In the rows, zero is written as 128.
Known rows, with every step that occurs
mosos, lozu, movaro, kerobed: [ 46 119 111  86 144 144 183 125 132  71 138 117 158 109 108 132 176 168
  89 116  62 127 184 125 158]
lozu, kerobed, mosos, vepu, movaro: [ 35 157 139  93 109 129 198 108 154 117 112  79 221  43 148 157 143 179
 130 140 103 111 108 148 116]
vepu, lozu, kerobed, movaro: [ 57 131 146 101 122 128 185 139 117 118 129 121 157  93 130 132 145 204
 113  95  98  92 164 133 120]
mosos, vepu: [131 162 139 145 120 109 145  69 122 117 124 153 170 105 144 125 119 164
 136 134  89 128 112 131 120]
lozu, kerobed: [103 125 119  95  95 138 154 131 120 113 125 118 146  70 135 139 139 175
 125 120 107 132 170 126 134]
mosos, vepu, lozu, movaro: [100 171 147 168 147  99 179 110 123 118 134 134 164  99 149 122 109 234
 116 142  66 106 110 132  82]
lozu, mosos, vepu, movaro, dovo: [ 95 159 160  94 103  99 198 102 131 124 176  99 164  76 175 130 142 168
 131 140  98  67 115 145 115]
mosos, lozu: [118 125 145 117 126 123 156  95 133  75 128 140 165 149 139 124 139 144
 112 121 105 136 169 127 157]
vepu, lozu: [131 162 159  91 139 105 149 139 129 119 126 149 129 160 137 122 112 167
 129 124 125 108 149 123  96]
movaro, lozu, mosos, vepu: [100 125  85 106 111 104 150  95 123 121 132 143 183 119 146 118 122 167
 115 127 104 126 123 137 147]
kerobed, mosos, vepu, movaro: [ 74 173 168 110 132 109 180 101 159 116 114 106 204  95 150 142 133 139
 137 137  98 105  93 144 112]
vepu, lozu, movaro: [116 151 149 125 145 110 174 162 135 119 137 127 126 115 141 123 123 204
 111 129  81 107 156 123  96]
kerobed, mosos: [ 93 139 165  52 100 113 133 141 153 116 125 129 164 111 117 133 143 116
 125 118 106 121 151 122 138]
lozu, mosos: [148 131 146 101  72 119 146 141 121 124 131 142 152  92 142 109 145 139
 109 122  99 122 164 133 150]
movaro, lozu: [104 109  87  73 155 105 132 125 133 109 125 141 127 163 135 130 124 133
 131 108 124 133 167 115 142]
lozu, mosos, vepu, movaro: [128 168 159 150 102 108 191  98 130 123 125 115 192  76 174 123 141 163
 123 140  89 102 107 151 128]
mosos, movaro, dovo: [ 84 118 155  84 122 107 131 106 137 116 180 140 134 106 121 141 149 158
 140 113 104  61 168 114 166]
vepu, movaro: [130 157 162 108 141 115 173 129 141 109 117 116 135 120 168 134 142 129
 141 119 113 105 146 129 123]
lozu, movaro: [120 128 140 135 124 116 155 145 131 111 131 125 126  75 141 121 145 172
 118 121  61 125 164 119 130]
vepu, lozu, movaro, dovo: [ 83 137 161  77 148 101 175 163 137 121 186 112  97 110 138 127 127 210
 117 129  89  69 164 119  82]

Rows
[ 69  89 110  89 114 107 156 137 121 118 127 132 157 121 133 115 154 133
 106  77  83 106 172 131 183]
kerobed, movaro, lozu, mosos
[ 70 133 123  69 136 135 122 111 129 114 137 155 157 115  92 136 171 142
 121 103  97  90 161 122 179]
mosos, movaro, kerobed
[ 73 127 158  71 113 120 151 112 163  79 120 125 198 135 121 136 145 127
 105 121 103 131 165 131 162]
kerobed, mosos, lozu
[  8 150 127  64 124 129 162 126 146 116 134 110 192  54  90 140 168 179
 103 133  48 116 117 132 125]
lozu, movaro, kerobed, mosos, vepu
[ 61 153 121  60 159 128 176 170 127 117 142 124 123 124 108 126 149 197
 104 121  83 101 157 122  98]
vepu, lozu, movaro, kerobed
[ 83 161 157  96 104 112 135  91 147 117 125 133 201  94 123 136 128 147
 126 133  92 122 103 133 123]
kerobed, mosos, vepu
[ 57 166 159 121 132 108 178 128 149 124 130 115 197  89 130 131 117 215
 106 144  70  99 108 136  89]
kerobed, mosos, vepu, lozu, movaro
[119 176 154 154 146 110 184  78 135 111 119 121 172 105 169 133 132 158
 146 137  97 110  97 138 108]
mosos, vepu, movaro
[ 58 122 132  42  84 138 153 154 146 119 124 102 180  59 118 146 146 156
 112 121 108 129 165 133 139]
lozu, kerobed, mosos
[ 76 180 168  80 126 100 157 109 150 125 128 136 199 131 124 131 107 175
 123 141 112  98  97 139  88]
kerobed, mosos, vepu, lozu
[ 94 150 131  81 121 124 163 147 124 119 130 121 146 104 137 131 118 207
 116 129 128 110 164 133  98]
vepu, lozu, kerobed
[ 86 169 164  99 146 100 184  81 138 112 170 107 143 102 168 141 130 170
 154 137 108  75 108 130  97]
mosos, vepu, movaro, dovo
[ 67 117 178  75 123 105 147 125 122 112 174 133 111 106 128 131 153 140
 133  86  83  69 165 117 135]
kerobed, movaro, dovo
[ 63  95 104  92 156 107 139 124 125 107 120 135 137 151 128 123 145 129
 125  76  92 115 164 117 163]
kerobed, movaro, lozu
[ 22 103 158  60 120 121 186 140 162  79 180  90 164  90 121 146 155 174
  93 124  71  93 182 123 151]
kerobed, mosos, lozu, movaro, dovo
[ 24 131 132  19 121 135 158 178 152 116 134 104 153  75  89 139 179 147
 102 114  62 119 157 122 136]
lozu, movaro, kerobed, mosos
[ 99 109 152  83  76 112 146 126 134 128 185 134 155  75 128 126 157 162
 115 116  96  54 178 130 182]
lozu, mosos, movaro, dovo
[ 37 145 114  77 165 103 180 104 164 112 114 101 200 140 148 148 125 135
 134 128 113 110  98 138 130]
kerobed, mosos, vepu, movaro, lozu
[ 50 177 118 100 160 118 178 119 120 118 141 128 156 106 113 126 142 230
 109 141  66  98 116 132  82]
mosos, vepu, lozu, movaro, kerobed
[ 96 123  99  80 180 104 175 134 142 105 111 110 128 166 161 139 131 126
 141 110 129 116 148 126 138]
vepu, movaro, lozu
[ 89 117 151  88 126 113 164 153 133 111 182 113 100  76 136 129 147 180
 120 120  69  90 170 113 119]
lozu, movaro, dovo
[ 99 145 166  64 146 105 179 131 145 110 169 101 108 118 162 143 140 140
 146 122 120  78 155 125 108]
vepu, movaro, dovo
[ 67  95  54  62 130 123 149 136 127 110 124 115 143 113 132 140 131 172
 122 109 128 139 178 124 149]
movaro, lozu, kerobed
